Each row was made from one small tree. Brackets hold a mark, then the marks that hang from it, in alphabetical order. Every link used is in the known rows. Write each row's tree.
Known rows
[fedu [nural dezek]]: [-3.75 -2.67  0.18 -0.76  2.10 -1.90  0.34 -2.67 -4.94  4.04 -0.07  0.26
 -0.64  0.96  0.94 -3.01 -0.98 -0.08  0.87 -1.80  3.14  2.16 -0.06  1.73
 -0.95]
[vasop [nural kunek migut] tekuf]: [-2.60 -3.06  1.92  0.61  1.32 -1.28  2.05 -2.03 -2.72  2.75 -2.86  2.34
 -1.34  1.17 -1.59 -1.15 -2.02  0.20 -2.42 -0.39  0.71  0.14  0.63 -0.12
  0.56]
[vasop [nural dezek kunek migut] tekuf]: [-4.13 -3.22  3.46  0.98  2.23 -2.06  2.16 -1.68 -3.44  2.81 -3.10  2.29
 -1.98  0.23 -2.25 -1.49 -2.04 -0.61 -3.04 -0.32  1.20 -0.66  0.34  0.61
 -0.26]
[siro [nural dezek migut]]: [-3.00  0.82  0.01  2.01  1.63 -3.34  0.03 -0.38 -3.41  2.81  0.23  1.06
 -1.61  1.45 -2.21 -2.86 -3.58 -0.68 -2.99  0.09  1.41  1.47 -2.44 -0.91
  0.59]
[tekuf migut [vasop [nural kunek]]]: [-3.65 -0.94  0.49 -0.16  0.69 -2.67  3.57 -2.38 -3.42  4.01 -0.62  3.19
 -2.14  2.91 -0.08 -1.19  0.10  0.16  0.07 -0.10  1.11  2.17 -0.20 -0.28
 -0.77]
[nural vasop]: [-2.22 -0.83  0.49 -0.03  1.68 -1.01  2.52 -1.82 -5.00  4.03 -0.43 -0.40
 -0.54  1.39 -0.66 -1.88 -3.10  0.08 -0.40  0.05  2.48  2.94 -0.29 -0.82
  0.67]
[tekuf migut]: [-1.83  0.46 -1.41  0.32  0.71 -2.12  1.87 -2.37 -2.04  4.63  1.55  1.08
 -0.19  2.38 -0.28 -1.33 -2.45  1.39  0.38  0.72  0.39  3.65 -2.12 -0.20
  0.07]
[siro kuvem [nural kunek vasop]]: [-3.10 -0.57  0.24  1.28  1.53 -2.00  1.21 -0.55 -5.61  4.80 -0.66  0.52
 -3.41  1.23  0.08 -2.94 -4.07  1.31 -3.68 -2.62  3.08  0.64 -2.13 -2.06
  2.64]
[fedu maret]: [-2.02 -1.46 -0.77 -1.39  1.67 -2.26 -0.15 -1.60 -3.52  3.87  0.73 -0.85
 -1.15  1.26  0.40 -1.18 -2.17 -0.39  1.18 -0.74  0.50  2.71 -0.50  2.13
  1.83]
[siro [nural dezek]]: [-2.75 -0.43 -0.64  0.86  1.97 -1.97  0.27 -1.84 -4.41  3.32  0.27  0.25
 -1.02  1.68 -1.33 -3.21 -2.52 -0.19 -1.39 -0.75  1.54  1.55 -2.62 -0.40
  0.27]
[vasop nural tekuf]: [-0.80 -4.25  0.07 -0.46  1.03  0.64  1.51 -3.29 -4.43  2.67 -2.29  1.26
  0.93  2.76 -0.75 -0.79  0.03  1.47 -0.36 -1.04  0.50  1.52 -0.12  0.20
  0.54]
[tekuf [vasop [nural migut]]]: [-2.44 -0.88  0.00  0.63  0.42 -2.39  1.81 -1.27 -4.01  1.71 -1.33  2.48
 -1.23  2.80 -0.58 -0.71  0.10 -0.67 -0.12 -0.04  1.22  3.00  0.67 -0.67
 -0.07]
[tekuf migut [vasop nural]]: [-2.20 -0.42 -0.64 -0.15  0.16 -2.14  2.89 -2.38 -3.99  3.47 -0.54  2.93
 -0.61  4.22 -0.12 -0.87  0.71  0.88  0.83 -0.08  0.68  3.62 -0.75 -0.50
 -0.53]
[fedu bedaz]: [-1.24 -2.15 -0.65 -0.19  1.92 -0.08  0.42 -2.90 -2.36  4.09 -0.75  0.56
  0.13  1.90  0.58 -1.71 -1.36 -0.07 -0.90 -1.85 -0.42  1.28 -0.03 -0.07
  0.64]
[kunek [nural migut]]: [-0.25  2.34 -1.32  1.07  1.13 -3.00  1.12 -1.69 -1.47  2.15 -0.23  1.62
 -1.36  1.55 -1.54 -3.41 -4.29  0.49 -1.01  1.32  0.31  2.78 -0.59 -0.16
  1.24]
[tekuf vasop]: [-3.36 -0.96 -0.95 -0.69  0.91 -1.54  1.94 -1.59 -3.38  2.12 -0.14  1.00
 -0.60  2.19 -0.79 -0.68 -1.10 -0.58  1.16 -0.17  0.87  3.08 -0.39 -0.88
 -0.67]
[kunek nural]: [-0.14  0.72 -1.92 -0.09  1.57 -1.66  1.01 -2.97 -2.44  2.64  0.11  0.67
 -0.70  1.96 -0.64 -3.90 -3.24  1.16  0.69  0.52  0.39  2.69 -0.78  0.13
  0.83]
[tekuf migut [vasop [nural dezek]]]: [-3.68 -0.53  0.79  0.09  0.81 -2.86  3.00 -1.83 -4.61  3.76 -0.63  2.79
 -1.12  3.45 -0.93 -1.21  0.67 -0.03  0.18 -0.18  0.92  2.89 -0.54  0.23
 -1.46]
[vasop [nural dezek migut]]: [-2.44 -1.60  1.21  1.74  1.44 -2.82  1.06 -1.73 -4.20  2.78 -1.27  1.17
 -1.25  0.88 -0.64 -1.77 -0.91 -0.53 -1.12 -0.27  1.91  2.33  0.09  0.64
  0.38]
[tekuf migut vasop]: [-3.16  0.83 -0.93 -0.42  0.23 -2.66  3.04 -1.34 -2.71  3.40  0.47  2.39
 -0.72  3.67 -1.09 -0.87 -1.48  0.30  0.67  0.59  0.33  3.53 -1.36 -0.86
 -0.98]
[siro nural]: [-0.96 -0.32 -2.10  0.74  0.96 -1.41  0.18 -2.31 -3.63  3.16  0.71  0.13
 -0.58  2.66 -0.55 -2.67 -2.42  0.83 -0.99 -0.81  1.24  2.22 -2.64 -1.18
  1.22]

Write each row's tree
[-6.12 -1.22  4.86  0.94  3.22 -2.45  3.69  0.12 -3.92  3.83 -2.89  1.31
 -2.70 -0.77 -4.25 -1.83 -5.78 -1.84 -4.54  0.92  2.18 -1.05  0.54 -0.59
 -0.58]  [nural dezek kunek migut [vasop tekuf]]
[-1.76 -3.13 -0.47 -2.43  2.36 -0.98 -1.63 -2.63 -4.25  5.70 -0.63  0.43
 -1.00  2.18  2.49 -2.23 -0.35 -0.61  0.08 -3.97  0.83  0.39  1.21  3.44
  1.56]  [fedu bedaz maret nural]
[-1.14 -2.57  0.57  0.84  0.67 -0.42  1.30 -2.02 -3.57  2.11 -2.48  2.12
  0.09  2.55 -1.79 -0.53 -1.11  0.99 -1.78 -0.11  0.36  1.48 -0.15 -0.09
  1.08]  [vasop [nural migut] tekuf]
[-3.94 -3.04  2.75 -0.18  1.97 -1.55  3.22 -2.64 -3.65  4.73 -2.21  2.65
 -0.97  1.81 -1.78 -1.67 -1.38  0.75 -1.70 -0.48  0.85 -0.32 -0.57  1.04
 -0.85]  [vasop [nural dezek kunek] [tekuf migut]]
[-5.19 -1.53  2.45  0.81  1.60 -3.58  2.42 -1.00 -3.95  2.15 -2.11  2.50
 -3.10  0.52 -1.11 -1.50 -0.85 -2.09 -1.31 -0.14  1.74  0.83  1.04 -0.16
 -0.95]  [tekuf [vasop [nural dezek kunek migut]]]
[-2.35 -2.81  0.66 -1.25  1.82  0.30  1.82 -2.58 -6.26  4.48 -1.73  0.92
  0.02  2.44 -0.73 -2.31 -2.00  0.91 -0.52 -1.51  3.18  1.27  0.41  0.18
 -0.09]  [fedu [nural [vasop tekuf]]]
[-5.15 -2.72  1.95 -0.25  1.88 -2.48  2.67 -2.24 -4.86  2.79 -1.83  1.75
 -2.43  0.87 -0.19 -1.73  0.29 -1.42 -0.11 -0.98  2.08  0.92  1.04  0.40
 -1.24]  [tekuf [vasop [nural dezek kunek]]]
[-5.64 -0.37  2.32  1.44  2.44 -4.21  1.78 -0.70 -1.92  3.28 -0.32  0.88
 -2.95 -1.61 -1.56 -2.14 -4.50 -1.97 -2.33  0.44  1.82  0.45 -0.19  0.17
 -0.38]  [nural dezek kunek migut]
[-1.64  1.46 -0.35  2.85  0.63 -2.60  0.37  0.91 -5.53  3.95 -0.49  0.99
 -2.38  2.43 -0.89 -1.99 -4.38  1.43 -4.50 -1.33  2.66  2.06 -2.42 -2.52
  2.91]  [siro kuvem [nural migut vasop]]
[-3.12 -3.69  0.80 -2.60  2.97 -1.74 -0.80 -2.80 -3.74  6.08 -1.08  0.92
 -2.90  0.60  2.54 -2.72 -1.23 -1.25 -0.65 -4.06  1.05 -1.17  1.59  3.28
  1.47]  [fedu bedaz maret [nural kunek]]
[-4.12  0.50  2.05  1.13  2.15 -3.00  3.16 -0.52 -3.16  3.90 -0.85  0.98
 -3.06 -0.60 -1.71 -2.09 -5.21 -1.22 -2.87  0.97  2.50  1.21  0.63 -1.00
  0.68]  [nural kunek migut vasop]
[-4.30 -0.62  2.88 -0.13  2.23 -1.28  4.05 -0.96 -4.93  5.19 -1.54  1.10
 -0.40  2.32 -3.82 -1.60 -3.92  0.41 -2.13  0.77  1.42  0.91 -1.03 -0.20
 -1.02]  [nural dezek [vasop [tekuf migut]]]
[-3.91 -0.92  2.50 -0.37  1.93 -1.01  4.65 -1.63 -3.59  5.49 -1.59  1.74
 -1.41  1.45 -2.77 -2.01 -4.72  0.67 -2.33  0.47  1.20  0.12 -0.66 -0.92
 -0.02]  [nural kunek [vasop [tekuf migut]]]
[-5.60 -1.16  4.35 -0.22  3.05 -1.93  4.83 -1.25 -4.45  5.46 -2.00  1.41
 -2.00  0.58 -3.45 -2.35 -4.74 -0.57 -3.12  0.67  1.79 -0.78 -0.63  0.03
 -1.16]  [nural dezek kunek [vasop [tekuf migut]]]
[-2.33  2.84  1.75  1.63  2.66 -3.71  2.31 -0.58 -4.32  3.14 -1.31  1.18
 -2.40  1.26 -3.06 -4.14 -5.15 -0.81 -2.64  1.69  1.84  1.87  0.07  0.06
  0.42]  [kunek [nural dezek migut vasop]]
[-3.10  0.29 -0.73  2.67  0.71 -3.41 -0.17  0.11 -3.00  3.29 -0.18  1.43
 -3.68  1.03  0.04 -2.14 -4.48  1.15 -4.34 -1.87  1.76  0.84 -2.63 -1.92
  2.83]  [siro kuvem [nural kunek migut]]
[-2.60 -2.85  2.46  1.00  1.37 -1.51  1.64 -1.28 -4.12  2.55 -2.83  1.99
 -0.33  1.87 -2.60 -1.00 -1.32 -0.09 -2.39 -0.31  0.78  0.75  0.01  0.63
  0.11]  [vasop [nural dezek migut] tekuf]
[-2.19 -0.34  1.21 -0.35  1.13 -0.41  3.79 -1.58 -4.23  4.84 -1.22  1.38
  0.03  3.21 -2.81 -1.23 -3.63  1.17 -1.61  0.81  1.02  1.97 -1.24 -0.96
  0.23]  [nural [vasop [tekuf migut]]]
[-4.73  0.17  0.76  2.68  1.60 -4.00 -0.04  0.64 -3.57  3.46 -0.52  1.27
 -4.16  0.15 -0.81 -2.61 -4.63  0.20 -4.90 -1.99  2.16  0.02 -2.55 -1.30
  1.76]  [siro kuvem [nural dezek kunek migut]]
[-3.24 -1.22  1.42  1.15  1.51 -0.87  1.22  0.01 -7.09  4.31 -2.17  0.61
 -1.47  2.76 -2.29 -2.18 -3.63  1.46 -4.60 -2.42  2.42  0.07 -2.72 -1.51
  1.39]  [siro kuvem [nural dezek [vasop tekuf]]]
[-3.48 -2.79  2.12 -0.88  3.30 -0.51  1.04 -2.44 -6.29  5.87 -1.96  0.94
 -0.97  1.63  0.68 -3.36 -1.12 -0.91 -2.02 -3.04  3.04 -0.13  1.55  1.26
 -0.40]  [fedu bedaz [nural dezek vasop]]
[-1.92 -1.76  0.19 -1.23  2.15 -2.46 -1.71 -1.35 -3.22  5.35 -0.74  1.38
 -2.08  1.97  1.66 -1.88 -1.26 -1.13 -1.50 -2.93  0.86  0.36  1.35  3.02
  1.90]  [fedu bedaz maret [nural migut]]
[-2.45  1.75  2.50  1.05  2.60 -2.42  2.88 -0.29 -4.26  2.82 -2.83  1.64
 -1.69  1.87 -4.73 -3.54 -5.64 -0.45 -3.44  1.63  1.20  0.58  0.02 -0.03
  0.18]  [kunek [nural dezek migut [vasop tekuf]]]
[-3.79 -1.44  1.12  0.55  0.98 -2.96  2.57 -1.46 -3.56  1.94 -1.73  2.67
 -2.66  1.49 -0.51 -1.08 -0.76 -1.25 -0.93 -0.24  1.64  1.71  1.03 -0.71
 -0.09]  [tekuf [vasop [nural kunek migut]]]
[-3.79 -3.41  2.03  0.43  2.43 -2.04  1.81 -3.05 -4.49  3.77 -1.19  0.54
 -2.09 -0.41  0.72 -2.53 -0.63 -0.65 -0.41 -1.50  2.09  0.83  0.54  1.13
 -0.11]  [vasop [nural dezek kunek]]
[-3.62 -1.45  2.37 -0.14  2.86 -1.76  1.38 -1.89 -3.91  5.50 -2.14  1.92
 -2.90  0.75  0.66 -3.23 -2.91 -1.14 -3.45 -2.43  2.72 -0.86  2.12  0.35
  0.59]  [fedu bedaz [nural kunek migut vasop]]
[-2.33  1.55  1.84  0.16  2.33 -1.94  3.66 -1.55 -4.60  4.54 -2.00  1.87
 -0.76  2.95 -4.04 -3.83 -4.63  0.84 -2.10  1.34  0.84  0.98 -1.07  0.17
 -0.41]  [kunek [nural dezek [vasop [tekuf migut]]]]
[-3.20  0.86  0.85  2.58  1.17 -3.25  1.18  0.74 -4.89  4.17 -0.99  1.33
 -4.37  0.87 -0.75 -2.43 -5.24  0.66 -5.19 -1.51  3.09  0.72 -2.02 -2.38
  2.73]  [siro kuvem [nural kunek migut vasop]]
[-4.07 -1.86  2.34  1.60  2.19 -3.45  1.76 -1.73 -3.61  3.15 -1.33  1.64
 -2.75 -0.71 -0.41 -2.17 -1.78 -1.11 -1.91 -0.42  1.94  0.92  0.68  0.80
  0.32]  [vasop [nural dezek kunek migut]]
[-4.29 -0.57  3.55  1.12  2.24 -1.80  2.97  0.23 -4.57  3.22 -2.68  1.21
 -1.12  1.16 -4.46 -1.40 -4.83 -1.15 -3.70  1.05  1.81  0.65 -0.08 -0.69
 -0.39]  [nural dezek migut [vasop tekuf]]
[-3.57 -3.78  2.93 -1.40  3.39  0.57  1.37 -2.32 -6.35  5.56 -3.43  1.43
 -0.22  2.44 -0.82 -2.78 -1.41 -0.60 -3.03 -3.10  2.13 -1.27  1.39  1.08
 -0.65]  [fedu bedaz [nural dezek [vasop tekuf]]]
[-1.46  0.54  0.23  0.32  1.19 -0.41  2.57 -1.54 -5.04  4.89 -0.99  1.68
 -0.26  4.39 -3.00 -2.59 -3.73  1.38 -3.09  0.01  1.09  1.14 -2.84 -1.76
  0.70]  [siro [nural [vasop [tekuf migut]]]]
[-1.67  0.01 -0.94  1.54  0.74 -1.24  0.38 -0.54 -6.40  4.35 -0.43  0.19
 -1.87  2.64  0.14 -2.22 -3.39  2.16 -3.06 -2.31  2.74  2.08 -2.70 -1.97
  2.65]  [siro kuvem [nural vasop]]
[-3.85 -4.83  2.77 -0.27  2.44 -0.74  2.34 -3.04 -4.45  3.46 -2.97  1.37
 -1.14  0.64 -1.34 -1.89 -1.05 -0.24 -1.54 -1.43  1.36 -0.89  0.04  0.97
 -0.47]  [vasop [nural dezek kunek] tekuf]
[-2.98 -0.22  0.64  1.83  1.59 -1.95  0.73 -0.01 -7.05  4.67 -0.81  0.13
 -2.19  1.91 -0.74 -2.65 -3.27  1.05 -3.88 -2.56  3.17  1.28 -2.27 -1.28
  1.82]  [siro kuvem [nural dezek vasop]]
[-2.40 -4.67  1.24 -0.57  1.51  0.12  2.28 -3.28 -3.62  3.13 -2.44  1.74
 -0.66  1.50 -0.63 -1.70 -0.98  0.81 -0.91 -1.39  0.79  0.04  0.19  0.23
  0.53]  [vasop [nural kunek] tekuf]
[-5.03 -3.78  2.33 -2.36  3.79 -2.53 -0.92 -2.22 -4.29  6.30 -1.36  0.65
 -3.26 -0.17  1.99 -3.38 -1.24 -2.28 -1.09 -4.17  1.70 -2.14  1.89  4.12
  0.47]  [fedu bedaz maret [nural dezek kunek]]
[-2.39 -2.49  1.59  0.18  1.44 -0.86  2.47 -2.65 -4.51  4.18 -1.90  2.35
  0.41  3.32 -2.08 -1.32 -0.46  1.45 -1.20 -0.56  0.41  1.15 -1.07  0.87
 -0.54]  [vasop [nural dezek] [tekuf migut]]
